Every row comes from one small tree of marks. The marks that hang from a mark follow it in brackets, in the order of their numbers. Every link used is in the known rows. Which tree was each row made from?
Known rows
Z940(Z570 Z596): [  2 -24  10 -10  19   2   7  -8  -7  -5  20  -3 -19  -8 -16 -19   3  18
 -39   4  19   2  22   9 -10  -3]
Z596(Z261(Z386 Z942)): [ 10  -3 -20  -4  -8  14   7 -15 -22   7  22  -9   8   8 -31 -32 -14   8
 -14   5  15  -5  25   8  -6  17]
Z386(Z261): [ 22  -1  -4  10  13  17   7 -18 -16  -5  37  -3  -3  -6  -7  -9  11  24
 -17   8  19  -6  15  10   3  17]
Z940(Z346 Z570 Z596(Z261(Z386))): [ -8 -22  10 -19  21   1  14   5  -2  -1  11  -1  -6   5 -20 -29  -8   6
 -24   7  12  -1  36   0  -5  -3]
Z942(Z261(Z346 Z386) Z940(Z10 Z570)): [ 18  -6  -4   6   8  14   8   3 -22   7  13  22  10  18 -19 -32   8  35
  -9  17 -15 -14  -7  11 -22 -11]
Z596(Z261(Z346 Z386 Z942(Z940))): [  8   2 -19  -1  -7   8  15 -14 -24  13  17   0   5  14 -33 -41 -10  15
  -8  16   4  -4  11  12 -13   9]
Z570(Z261(Z346(Z940(Z10)) Z386 Z942)): [ 10 -12  -9   2   9  -7  26   1 -21  12  11  12   1  -5 -10 -38  14   5
  -8  -4  29  12   4  30 -22  -5]
Z942(Z261(Z346) Z940(Z596)): [ 17  -6   1   4  12  24  14  -7  -9  18  17  14  -2   8 -24 -23  11  38
  -7  23 -17 -14   1   9 -23 -11]
Z346(Z261 Z940): [ 30 -23 -10   0  16  17  16 -18  -5   1  23  -7  15  -6   3  -5   8   4
 -16  -8  35 -12  -6  14   6  10]
Z10(Z261(Z346 Z942)): [ 11   3 -22  -1  -6  -7  25 -22 -18   3  36  -3   4 -14 -22 -23  -1  13
 -17  -5  19  17   6  23 -28 -12]
Z346(Z261(Z386 Z942) Z940(Z10)): [ 20 -19 -12  -1   8  15  13  -8 -13  -4  17  -6  22  17  -1 -15   0  -6
  -2  -3  31 -10  -4  18   3   7]
Z346(Z261): [ 30 -15  -1  -7   7  21  11 -27  -6   6  31 -12   6 -16 -10  -8   8   9
 -17  -1  24  -9   0  12   1  19]
Z10(Z261(Z346(Z940(Z570 Z596)) Z942)): [  3  -6 -20   0   0 -11  27 -15 -16  -2  27   1   1  -6 -15 -24  -4   9
 -21  -5  22  15   6  22 -28 -21]
Z940(Z10): [ 31 -14   2 -10  15  21   3 -14 -21  -8  33 -12  14 -10 -16 -13   6  22
 -14  -9  20  13   3  17 -11  12]
Z386(Z261(Z346(Z940(Z570)) Z942)): [  3   1 -17  15  11   3  21 -15 -22  -3  23  14 -12   4  -7 -21  12  17
 -19  12  23  -5  15  14  -7  -4]
Z261(Z346(Z940(Z596)) Z386 Z942): [-10  -2 -17   3   5 -24  22   0 -15  11  10  13 -15  21 -15 -39   4   3
  -8  19  22   5  13  22 -11  -9]
Z10(Z261(Z386 Z942)): [ 13   0 -20   2  -9 -10  16 -12 -15  -3  37  -9  13  -1 -18 -23  -7   7
 -15  -6  21   6  14  20 -14  -4]
Z386(Z261(Z346(Z940(Z10 Z596)))): [ 14  -3  -1   7  20  11  11 -11 -18  -3  26   4  -7   5  -5 -13  11  24
  -7  15  16   7   1  18  -6   8]
Z346(Z940(Z596(Z261))): [ 15 -22  -7  -4  20  13  11  -6  -9  -2  18  -8   6   3 -11 -14  -3  12
 -19  -2  25   2  11  13  -3   5]
Z386(Z940(Z10 Z570(Z261(Z942)) Z596)): [  9 -28  -2  -6  16   6   7 -10 -20  -3  23  -6   0  -5  -8  -7  15  15
 -17   2  32  14  17  17  -9   0]
Z570(Z261): [ 28 -19   2  -2  15  12  19 -11 -13   9  25  -2   4 -31 -10 -22  19  16
 -23 -15  29   8   9  22 -15   7]
Z940(Z10 Z346 Z570(Z261(Z942)) Z596): [ -2 -33  23 -21  29  13  24   9  -9  -8  10   4   2  -9 -14 -26   8   4
 -19 -11  19  14  28  14 -25 -20]
Z940(Z346 Z570 Z596(Z261)): [ -4 -24  10 -20  22   9  17  -2  -2  -2  13  -2  -6  -5 -21 -24  -6   9
 -29   2  13   0  37  -1  -9  -6]
Z940(Z10 Z346(Z261) Z570): [ 18 -26  10 -19  24  18  17  -8  -9 -11  22  -1  16 -13  -7 -13   8   7
 -19 -13  23   0  11   6  -7  -3]
Z940(Z10(Z261) Z570): [ 22 -18  -2  -9   9   8   7 -11 -24 -19  32  -8  16 -13 -14 -15  -4  20
 -29 -19  21  17   0  17 -22  -6]
Z261(Z386 Z942(Z940)): [ 12  -2 -16  10  -2  -3  16  -6 -16   3  26   2   5  16 -21 -35   6  13
 -14  10  14 -19  20  12  -1  -2]

Which tree is each row?
[  5   0 -14  12  12   8  18 -14 -26  -6  23  12  -7   6  -8 -19  10  18
 -15  11  21   0  11  15 -10  -3] | Z386(Z261(Z346(Z940(Z10 Z570)) Z942))
[ 20 -14 -19  -5  12   3  16 -15 -17  -4  39 -10  23  -8  -7   1  13  13
  -3  -6  33  15  20  14  -3  -2] | Z386(Z940(Z10(Z261(Z942)) Z346))
[ 12 -21  18 -28  24  30   9  -1  -8  -4  20 -15  16   4 -25 -17  -8  10
   1   1   6  17  22   9 -15   8] | Z940(Z10 Z346 Z596(Z261))
[ 14 -13  -6   2   4   0  21  -4 -16  12  20   3   1 -12 -13 -34  14   5
 -16  -7  29   1  19  23 -14   3] | Z570(Z261(Z386 Z942))
[  3  -1 -26  -2  -4   3  15 -12 -24  11  13   2   4  13 -27 -38 -11   7
  -9  10  16   3  14  14 -12   9] | Z596(Z261(Z346(Z940) Z386 Z942))
[  9  -6 -15   2   9   3   8   2 -18  12  11  21   2  10 -11 -25   7  22
 -10  11   7  -2   4  12 -18  -3] | Z942(Z261(Z346(Z940(Z10 Z570)) Z386))
[ 23  -6  -8   8  11  17  17   4  -5  13  21  15  18  13 -15 -24  13  28
  -4  12  -9 -30  17   1  -5  -9] | Z942(Z261(Z386) Z940(Z346))
[  9 -27  -4  -1  26  -1  13  -2  -9  -9  16   2  -5  -1  -3 -15   5  14
 -34  -6  31  -1  14  12  -3  -8] | Z346(Z940(Z570 Z596))
[ 39  -9  -1   2   9  14  11  -9 -17  -9  35 -10  27   5 -17 -19   3  28
  -8  -4   5  -2  -9  19  -9  -1] | Z942(Z940(Z10(Z261(Z386))))
[  5 -14  12 -21  16   5  17   6  -5  -8  26 -12  17  10 -18 -19  -8   2
   5  -3   9  19  21  18 -19 -10] | Z940(Z10(Z261(Z386 Z942)) Z346 Z596)
[ 15 -20 -14  -1  12   1  12 -14 -26   0  24   1   3 -13  -6 -11  20  18
 -19  -2  37  15  11  19 -10  -1] | Z386(Z940(Z10 Z570(Z261(Z346 Z942))))
[  4   0  -9  10  14  12  17 -12 -21  -3  23   8  -9  10 -10 -18   9  16
  -7  15  18   2  11  17 -11   0] | Z386(Z261(Z346(Z940(Z10 Z596)) Z942))
[  3   3 -21  -6  -8   5  12 -16 -24  13  17  -1  -1   9 -33 -39 -11  10
 -10  14  11   4  16  13 -14  14] | Z596(Z261(Z346 Z386 Z942))
[ 14 -23  26 -26  25  19  10   2   2  -2  21 -13  13   9 -12 -13   0   0
   7   7  10   7  10  14  -4   9] | Z940(Z10 Z346(Z261(Z386)) Z596)
[ 18  -1  -6  10  19  11  12 -13 -21  -4  28   6  -2   2  -4 -13  12  24
  -8  11  19   6   0  18  -5   9] | Z386(Z261(Z346(Z940(Z10))))
[ 20 -20  -3  -8  19  10  -1 -14 -16  -1  33 -16   5   0 -10   2  12  21
  -6  10  27  17  12  16   1  13] | Z386(Z940(Z10 Z596))
[ 18  -9 -14  -9   8  18  11 -17 -24   5  18  -5  10  -2 -24 -25  -8  19
 -12   1  16  13   0  15 -16  13] | Z596(Z261(Z346(Z940(Z10))))
[  8  -9  -8  -7   2  -6  11  -7 -27 -13  25   1   9   0 -18 -28  -6  13
 -22  -8  17  18   1  22 -26 -11] | Z940(Z10(Z261(Z346 Z386 Z942)) Z570)
[ 11 -20  -6  -8  13  -3   4 -13 -18  -6  30 -10   2  -2  -8  -2   6  19
 -15   7  26  23   6  19 -10  -2] | Z386(Z940(Z10(Z261(Z346)) Z570 Z596))
[ 16 -11 -11   4   6  16  19 -15 -22  -7  27   1   7  -1 -23 -26   9  19
 -26  -5  15 -12  18   9 -13 -13] | Z261(Z942(Z940(Z10 Z570)))
[ 27 -13  11  -8  15  29   8 -10 -16  -1  23 -11  13  10 -27 -23  -2  30
  -6  10  -5   1  -5  15 -15   4] | Z942(Z940(Z10 Z596(Z261(Z346))))
[ 19 -11 -11  -3  13 -11   5  -1 -14   1  30  -5  12   8  -6 -13  12  13
  -2   8  28   6  18  14  11  14] | Z261(Z386(Z940(Z10 Z346)))
[  1 -28  19 -28  26  22  10   3 -10 -11  13  -7   9   2 -21 -21 -10  10
 -18  -2   8  13  25   4 -17  -4] | Z940(Z10 Z346 Z570 Z596(Z261))
